Every row comes from one small tree of marks. Brackets hold a mark, then the marks that hang from it, in the order of their numbers. Every link used is in the known rows. Which tree was each row made from?
Known rows:
(J123 J13 (J591 (J108 J349) J481)): [ 0.06  0.23  0.14 -0.24  0.29  0.41  0.01 -0.26  0.05 -0.08 -0.01 -0.12
  0.17 -0.29 -0.33 -0.23 -0.12 -0.34  0.35 -0.37 -0.12]
(J349 J108): [ 0.16  0.24  0.07 -0.05  0.14  0.23 -0.03 -0.15  0.21 -0.04  0.12 -0.12
  0.10 -0.16 -0.03 -0.18 -0.13 -0.23  0.15 -0.18  0.03]
(J391 J230 J481): [ 0.05  0.23  0.18 -0.01  0.00  0.30 -0.03 -0.30  0.16 -0.03 -0.03 -0.10
  0.09 -0.14 -0.11 -0.01  0.10 -0.25  0.19 -0.21  0.18]
(J391 (J481 (J591 J108))): [-0.06  0.09  0.17 -0.01  0.06  0.20 -0.02 -0.38  0.23 -0.04 -0.14 -0.11
  0.10 -0.10 -0.25 -0.19 -0.03 -0.27  0.18 -0.28  0.02]
(J391 J230 (J481 (J591 J123))): [ 0.00  0.17  0.14  0.01  0.04  0.26  0.03 -0.54  0.08  0.00 -0.08 -0.02
  0.06 -0.28 -0.22 -0.05  0.14 -0.25  0.17 -0.33  0.24]
(J13 (J123 (J591 (J108 J349) J481))): [-0.03  0.06  0.11 -0.23  0.22  0.36  0.07 -0.30  0.03  0.06  0.06 -0.11
  0.21 -0.17 -0.20 -0.21 -0.16 -0.39  0.23 -0.35 -0.02]
(J391 J230 (J481 (J591 (J123 J13)))): [ 0.02  0.22  0.14 -0.12  0.11  0.29  0.00 -0.50  0.02 -0.02 -0.07  0.02
  0.08 -0.35 -0.32 -0.06  0.24 -0.29  0.27 -0.29  0.20]
(J481 (J391 J230) (J591 J123)): [ 0.04  0.16  0.12  0.01 -0.04  0.27  0.02 -0.57  0.06  0.05 -0.09  0.01
 -0.03 -0.27 -0.22 -0.12  0.14 -0.31  0.08 -0.33  0.24]
(J591 J108): [ 0.06  0.09  0.07 -0.08  0.14  0.31  0.03 -0.17  0.20  0.00 -0.04 -0.17
  0.02 -0.07 -0.12 -0.13 -0.12 -0.24  0.18 -0.27 -0.05]
(J481 J591): [ 0.03  0.17  0.11 -0.06  0.02  0.23 -0.14 -0.34  0.13 -0.09 -0.02 -0.16
  0.04 -0.09 -0.10 -0.15 -0.08 -0.20  0.06 -0.16  0.03]
(J391 J230 (J481 (J591 J108))): [-0.02  0.15  0.19 -0.03  0.09  0.26  0.01 -0.50  0.15 -0.03 -0.18 -0.06
  0.04 -0.19 -0.25 -0.13  0.05 -0.24  0.18 -0.34  0.11]
(J13 J123): [ 0.03  0.06  0.06 -0.16  0.03  0.26 -0.04 -0.16  0.09  0.07  0.11 -0.13
  0.12  0.01 -0.01 -0.07 -0.02 -0.30  0.12 -0.11  0.10]
(J481 (J391 J230) (J591 J108 (J123 J13))): [ 0.05  0.13  0.13 -0.13  0.13  0.32  0.09 -0.53  0.03  0.07 -0.17  0.06
 -0.04 -0.35 -0.39 -0.18  0.20 -0.37  0.26 -0.43  0.14]
(J591 (J108 J349) (J481 J391)): [ 0.02  0.17  0.15 -0.10  0.07  0.34  0.08 -0.24  0.18 -0.01 -0.10 -0.10
  0.20 -0.14 -0.28 -0.20 -0.15 -0.34  0.21 -0.38 -0.01]
(J13 (J123 (J591 J108 J481))): [-0.06  0.00  0.08 -0.16  0.22  0.25  0.11 -0.31  0.11  0.09  0.05 -0.15
  0.16 -0.12 -0.18 -0.26 -0.10 -0.40  0.27 -0.27  0.03]
(J13 (J123 (J591 J481))): [-0.04  0.07  0.07 -0.15  0.12  0.22  0.01 -0.31  0.06  0.05  0.14 -0.15
  0.18 -0.11 -0.11 -0.22 -0.06 -0.38  0.21 -0.15  0.10]
(J123 J13 (J591 (J108 J349) (J481 J391))): [ 0.03  0.21  0.19 -0.18  0.14  0.35  0.02 -0.31  0.10 -0.04 -0.05 -0.06
  0.18 -0.29 -0.39 -0.28 -0.03 -0.45  0.35 -0.38 -0.06]

Which tree is each row?
[ 0.05  0.12  0.04 -0.21  0.32  0.33  0.20 -0.20  0.09  0.03 -0.05 -0.08
  0.13 -0.26 -0.35 -0.19 -0.05 -0.30  0.40 -0.38  0.00]	(J591 J108 (J123 J13) J481)
[-0.01 -0.04  0.07 -0.14  0.15  0.27  0.04 -0.28  0.09  0.12  0.08 -0.14
  0.05 -0.10 -0.10 -0.20 -0.06 -0.40  0.20 -0.24  0.01]	(J13 (J123 (J591 J108)))
[ 0.02  0.17  0.15 -0.05  0.12  0.28  0.12 -0.36  0.19  0.04 -0.15 -0.07
  0.07 -0.18 -0.27 -0.22  0.01 -0.31  0.26 -0.37  0.13]	(J591 J108 (J481 (J391 J230)))
[ 0.05  0.25  0.11 -0.15  0.19  0.27 -0.06 -0.26  0.07 -0.10  0.08 -0.16
  0.14 -0.23 -0.24 -0.25 -0.03 -0.33  0.33 -0.18  0.01]	(J123 J13 (J591 J481))
[-0.06  0.04  0.17 -0.17  0.09  0.29  0.08 -0.36  0.08  0.10  0.01 -0.06
  0.22 -0.17 -0.25 -0.26 -0.06 -0.50  0.24 -0.36  0.04]	(J13 (J123 (J591 (J108 J349) (J481 J391))))
[ 0.07  0.12  0.11 -0.16  0.20  0.31 -0.03 -0.25  0.10 -0.03  0.01 -0.15
  0.01 -0.21 -0.22 -0.22 -0.03 -0.35  0.30 -0.25 -0.08]	(J123 J13 (J591 J108))
[-0.01  0.16  0.18 -0.06  0.10  0.31  0.04 -0.35  0.15  0.00 -0.05 -0.10
  0.14 -0.23 -0.29 -0.28 -0.14 -0.42  0.23 -0.40 -0.02]	(J123 (J591 (J108 J349) (J481 J391)))
[ 0.03  0.14  0.13 -0.19  0.08  0.37  0.04 -0.39  0.02  0.02 -0.11  0.04
  0.08 -0.31 -0.39 -0.16  0.05 -0.39  0.22 -0.46  0.00]	(J481 J391 (J591 (J108 J349) (J123 J13)))
[-0.02  0.09  0.16 -0.01 -0.02  0.19 -0.02 -0.41  0.20  0.01 -0.14 -0.08
  0.01 -0.10 -0.24 -0.25 -0.02 -0.32  0.11 -0.29  0.03]	(J481 J391 (J591 J108))
[ 0.03  0.16  0.10 -0.10 -0.01  0.22 -0.03 -0.42  0.06  0.01 -0.02  0.01
  0.05 -0.25 -0.30 -0.16  0.14 -0.38  0.18 -0.25  0.12]	(J481 J391 (J591 (J123 J13)))
[ 0.06  0.16  0.11 -0.17  0.23  0.34  0.22 -0.38  0.09  0.08 -0.13  0.02
  0.07 -0.34 -0.42 -0.20  0.14 -0.38  0.40 -0.44  0.14]	(J591 J108 (J123 J13) (J481 (J391 J230)))
[ 0.04  0.09  0.06 -0.18  0.23  0.30  0.06 -0.36  0.04  0.01 -0.08 -0.05
  0.00 -0.27 -0.33 -0.17  0.01 -0.29  0.24 -0.36 -0.03]	(J481 (J591 J108 (J123 J13)))
[-0.05  0.04  0.14 -0.10  0.13  0.23  0.15 -0.50  0.10  0.15 -0.04 -0.04
  0.11 -0.21 -0.26 -0.29  0.08 -0.48  0.28 -0.34  0.18]	(J13 (J123 (J591 J108 (J481 (J391 J230)))))
[-0.01  0.23  0.19  0.00 -0.02  0.24 -0.10 -0.49  0.12 -0.07 -0.10 -0.07
  0.08 -0.16 -0.18 -0.08  0.10 -0.23  0.13 -0.22  0.19]	(J391 J230 (J481 J591))
[ 0.00  0.08  0.11 -0.12  0.10  0.25  0.07 -0.41  0.10  0.05 -0.12  0.01
  0.01 -0.26 -0.37 -0.21  0.10 -0.40  0.24 -0.38  0.05]	(J481 J391 (J591 J108 (J123 J13)))
[ 0.07  0.14  0.11 -0.11  0.13  0.41 -0.02 -0.26  0.09 -0.02  0.02 -0.16
  0.04 -0.21 -0.14 -0.16 -0.16 -0.32  0.16 -0.36 -0.10]	(J123 (J591 (J108 J349)))
[-0.03  0.10  0.15  0.01  0.11  0.20  0.07 -0.37  0.22  0.03 -0.06 -0.14
  0.10 -0.18 -0.27 -0.35 -0.08 -0.43  0.26 -0.33  0.03]	(J123 (J591 J108 (J481 J391)))
[ 0.09  0.09  0.05 -0.14  0.18  0.45  0.13 -0.20  0.06  0.05  0.00 -0.08
  0.07 -0.24 -0.18 -0.04 -0.14 -0.27  0.19 -0.45 -0.04]	(J591 (J108 J349) J123)
[-0.07  0.02  0.11  0.01  0.11  0.23  0.10 -0.42  0.18  0.05 -0.12 -0.05
  0.09 -0.21 -0.28 -0.16  0.00 -0.31  0.21 -0.39  0.08]	(J391 (J481 (J591 J108 J123)))
[-0.02  0.12  0.13 -0.04  0.09  0.21  0.10 -0.25  0.26  0.02 -0.11 -0.13
  0.12 -0.10 -0.27 -0.26 -0.10 -0.34  0.25 -0.31  0.04]	(J591 J108 (J481 J391))
[ 0.01  0.07  0.11 -0.01  0.07  0.29  0.12 -0.58  0.10  0.11 -0.18  0.03
 -0.06 -0.31 -0.28 -0.18  0.09 -0.35  0.14 -0.45  0.16]	(J481 (J391 J230) (J591 J108 J123))
[-0.04  0.11  0.11  0.02  0.01  0.21  0.00 -0.43  0.14  0.01 -0.03 -0.07
  0.11 -0.19 -0.22 -0.09  0.05 -0.28  0.15 -0.26  0.14]	(J391 (J481 (J591 J123)))
